Known rows, with every step that occurs
fefo, bazo, lunu, fopa: [ 0.77 -0.32  1.74 -0.50 -1.01 -1.21  0.25 -0.86 -0.70 -1.84 -0.73 -1.16
  0.93  1.72 -1.36 -2.36 -1.44 -0.69  1.30 -1.16  3.40]
bazo, bozu, rizi, lunu, fopa, fefo: [ 1.75  1.99  2.29  5.58  1.39 -0.23  0.61 -3.91  3.38 -0.58  0.30  4.68
 -1.00 -1.42 -0.28 -4.07  3.42 -0.18 -0.20  2.41  3.45]
bozu, rizi, lunu, fopa, fefo, bazo: [ 1.76 -0.96  4.95  4.10 -1.37 -0.79  0.33 -4.61  3.26 -2.82  0.16  2.13
 -2.16 -1.31  1.50 -3.29  1.22  1.83 -0.90 -1.95  4.68]
fefo, bazo: [-1.13 -1.70  0.41 -4.37  0.27 -0.19  0.42 -0.06 -2.88 -0.91 -1.22 -3.63
  0.03  0.99 -0.14  2.82 -2.82  0.86 -0.69 -2.59 -1.91]
rizi, fopa, fefo: [ 0.31 -2.79 -0.12  0.69  6.45  1.21 -0.23 -1.04 -0.11 -0.05 -1.21 -1.50
  0.28 -2.59  3.48 -1.53  1.17  0.47 -3.66 -0.66 -0.11]
bazo, lunu, fopa: [-1.27  1.00 -2.15 -1.09  1.48 -0.45  0.28  0.35 -1.06  0.24  0.16 -1.14
  1.13  0.34 -0.55 -5.02 -0.08 -1.70  0.64 -0.33  2.34]
rizi, bozu: [-4.16 -1.00 -0.93 -4.21  0.76  0.70  0.33  0.77 -3.16 -1.35 -0.41 -0.48
  0.59 -0.74 -0.69  0.96 -0.42 -0.26 -1.37  1.88 -2.28]
lunu, fopa: [-3.56  1.03 -2.33 -2.50  2.29  0.85  0.48 -0.81 -1.54  1.41  0.31 -3.34
 -0.27 -2.01  0.25 -4.75  0.66  0.65 -1.22 -1.71 -1.14]
lunu, fopa, bazo, bozu, rizi: [-4.46  2.39 -4.53  0.74 -2.01 -0.05 -2.46  0.07  1.31  2.08  1.63  0.63
 -2.50 -0.93 -0.09 -4.14  0.89 -0.03  0.99  1.15 -3.12]
lunu, fopa, fefo, bazo, bozu: [ 2.03  0.81  4.00  2.50  2.67  0.71  0.54 -2.72  0.37  1.45 -1.60  1.66
  0.49 -0.77 -2.69 -0.46  2.49  1.42 -0.03  1.94  0.58]
lunu, fopa, bazo, bozu: [-4.27  3.65 -4.29 -0.93  1.51  1.22 -0.86  0.38 -2.09  2.80  1.00 -0.04
 -1.10 -1.67 -1.81 -3.87  0.13 -0.88  0.92  1.34 -2.61]
lunu, fopa, fefo, bazo: [ 0.20 -0.59  3.11  0.63  1.83  0.77  0.27 -2.47  0.34  1.12 -0.98 -0.72
 -0.50 -2.08 -0.20 -1.96  1.39  2.26 -1.54 -1.60  0.90]
lunu, fopa, fefo, bazo, bozu, rizi: [ 2.27 -0.57  3.75  4.02 -0.98 -0.61 -0.94 -3.18  3.96  1.14 -1.25  2.41
 -0.82  0.05 -1.12 -0.29  3.06  2.31  0.25  1.44  0.16]
bozu, fopa, bazo, lunu: [-1.58 -0.13 -3.82 -1.63 -3.85 -0.66 -1.02  5.54 -1.69  0.10  1.21 -0.39
 -0.11  0.90  1.80  1.45 -3.28 -1.68  2.57 -2.31  0.64]
fefo, bazo, lunu: [ 1.51 -1.64  0.67 -2.70 -0.73 -1.66  0.20  0.98 -2.39 -2.52 -1.22 -1.35
  1.51  3.53 -1.06  2.72 -3.54 -1.52  1.03 -1.33  1.77]
fopa, bazo, lunu: [-3.22  0.88 -6.16 -3.32  0.19 -0.57 -1.29  3.55 -3.63 -0.03  1.40 -0.79
  0.19  1.00  0.26 -0.91 -4.02 -3.38  0.78 -0.77 -0.61]
rizi, bazo, bozu: [-0.34  3.14 -2.44 -2.72  1.32  2.13  1.91  1.22 -1.94  2.80  1.42 -2.09
  1.83 -0.62 -2.62  1.78  0.69 -1.02 -0.86  2.10 -4.07]
fopa, bazo: [-5.70  0.61 -6.30 -4.87  0.95  0.83 -1.05  2.50 -4.06  1.59  1.34 -2.90
 -1.12 -1.32  0.96 -0.57 -3.11 -0.96 -0.98 -1.96 -4.10]

Rows
[ 2.70 -0.46  3.06  0.26  2.76  0.23  0.46 -0.91 -1.06  0.98 -2.02  1.45
  1.06  0.86 -2.54  4.81  0.33  0.70 -0.36  1.88 -0.96]  fopa, fefo, bazo, bozu
[ 3.41 -1.99  2.40  0.04  1.22 -1.20  0.09  0.52 -0.86 -1.23 -1.38  0.93
  1.59  2.23 -0.54  3.04 -1.51 -0.83 -0.17 -0.26  2.61]  fopa, fefo, bazo, lunu
[ 1.10 -1.54  1.38 -1.02 -2.77 -1.47 -0.79 -0.85  0.83 -1.24 -1.31 -0.38
 -0.33  3.31 -1.24  4.31 -0.91  1.04  1.17  0.48 -2.51]  fefo, bazo, bozu, rizi
[ 4.21 -0.72  4.95  3.97 -0.67 -1.25  0.37 -3.12  2.17 -2.98 -0.99  4.14
 -0.62  1.67 -0.77  3.60 -0.07  0.04  0.32  1.52  2.98]  fopa, fefo, bazo, bozu, rizi, lunu
[ 2.76  0.05  1.46  1.56  1.33  0.56  0.91  2.13  0.62  2.76 -1.38  1.79
  0.97 -0.49 -0.18  4.33  2.35  1.17  0.97  1.19 -0.80]  bazo, bozu, fopa, fefo
[-6.25  2.23 -5.35 -2.69  0.77  1.38 -0.81  0.95 -2.51  2.21  1.91 -2.42
 -2.00 -3.06  0.63 -5.29 -1.05 -0.11 -0.66 -2.04 -2.39]  lunu, fopa, bazo
[-1.64 -3.63 -1.79 -0.38  1.26 -0.66 -1.66 -0.92  1.85 -2.30 -0.56 -3.13
 -1.03 -0.30  4.76 -2.09 -0.23  0.92 -2.32 -2.05 -1.44]  bozu, rizi, fopa
[-3.77  2.43 -5.29 -3.04  1.57  0.64 -0.86  2.10 -3.75  1.94  0.77 -0.21
 -0.43 -0.08 -1.55  1.37 -1.89 -1.76  0.64  1.47 -4.28]  fopa, bazo, bozu
[-1.99  2.10 -3.42  0.33 -1.72 -0.81 -1.07  0.13 -0.78 -1.87  1.75  2.57
 -2.08  0.92  0.30 -0.04 -2.35 -2.08  1.25  1.06 -0.08]  fopa, bazo, bozu, rizi, lunu
[ 0.62  0.77 -0.45  1.82  3.45 -0.02  0.01 -0.45  0.34  1.09 -0.04  1.44
  1.25 -0.99 -0.10 -5.07  1.83 -1.18 -0.66  0.68  3.07]  bazo, lunu, fopa, fefo
[ 3.99 -2.53  4.53  2.82  5.02  0.51  0.06 -2.70  0.51 -1.30 -3.03  1.25
  0.85  0.00 -0.19  2.61  0.85  0.77 -1.42  1.85  0.95]  rizi, fopa, fefo, bazo, bozu
[ 3.54 -3.81  7.06  2.05 -4.48 -0.81  0.44  2.12  1.04 -3.21 -1.97  4.34
  1.55  1.24 -0.36  5.85  0.21  0.46  1.80  1.92  4.60]  rizi, bozu, fopa, fefo, bazo, lunu
[ 2.91 -1.13  3.47 -1.08 -2.76 -0.41  1.10  1.59 -0.58 -0.52 -2.10 -0.54
  0.53  2.13 -1.48  6.61 -0.79  1.58  2.91 -0.56 -0.52]  fefo, bazo, bozu, fopa
[ 0.41  0.26 -3.01 -1.41 -3.85 -0.27 -0.14  2.20  1.65  0.34  2.70 -1.85
  1.14  1.39  1.01 -0.10 -0.74 -1.55 -0.44 -0.34 -1.00]  bozu, rizi, bazo, lunu
[-1.65  0.84 -0.40  1.08 -0.87 -0.73  0.37 -2.76  1.57 -2.58  1.38 -0.29
 -1.93 -1.17  2.03 -6.05  0.38  0.19 -0.45 -2.07  2.53]  bozu, rizi, lunu, fopa
[ 1.65  2.24 -0.34 -1.06 -2.28  2.08  2.25  3.22  0.15  2.67  1.30 -1.49
  1.45 -0.81 -1.09  3.92  1.01  0.67  1.19  0.69 -2.85]  rizi, bazo, bozu, fopa
[ 2.00  1.01  3.99  3.23 -2.51 -1.40  0.66 -4.41  2.08 -3.75 -0.56  2.28
 -1.61  1.40 -1.66 -1.76  0.04  0.31  1.74  0.55  3.71]  fefo, bazo, bozu, rizi, lunu, fopa
[-1.31 -0.63 -1.52 -1.10 -0.72 -1.19  0.44 -0.83  0.00 -3.13  0.90 -0.71
 -1.18  0.59  2.36 -0.81 -1.95 -0.60 -0.74 -2.02  1.10]  bozu, rizi, lunu
[-0.38  1.63 -2.16  0.88 -4.13  0.21 -0.16  0.63  3.16  0.86  3.17 -1.41
  0.56 -0.27  0.73 -5.42  1.72 -0.76 -0.18 -0.38  0.80]  bozu, rizi, bazo, lunu, fopa
[ 5.05 -2.97  4.79  1.68 -2.64 -1.07  0.37  2.34  0.91 -0.88 -1.61  1.39
  1.31  1.84  0.77  4.95 -1.04  0.73  1.95 -1.80  4.00]  bozu, fopa, fefo, bazo, lunu
[ 2.03 -2.41  0.92  4.23  3.63 -0.21 -1.71 -1.79  3.37 -0.61 -1.61  1.83
 -0.08 -0.45  2.56 -0.20  2.96  0.52 -1.86  2.41 -0.80]  bazo, bozu, rizi, fopa, fefo
[ 3.17  2.11  1.51  1.77 -0.67  2.74  2.11  2.83  1.56  4.40  1.05  0.96
  1.58 -2.14 -0.70  4.39  3.20  1.13  0.11  1.71 -1.89]  rizi, bazo, bozu, fopa, fefo
[-2.09  0.34 -3.36 -2.90 -2.89  1.03  0.08  1.26  1.13  1.69  2.91 -4.03
 -0.32 -0.97  1.76 -0.18  0.20  0.72 -1.84 -1.59 -4.50]  bozu, rizi, bazo
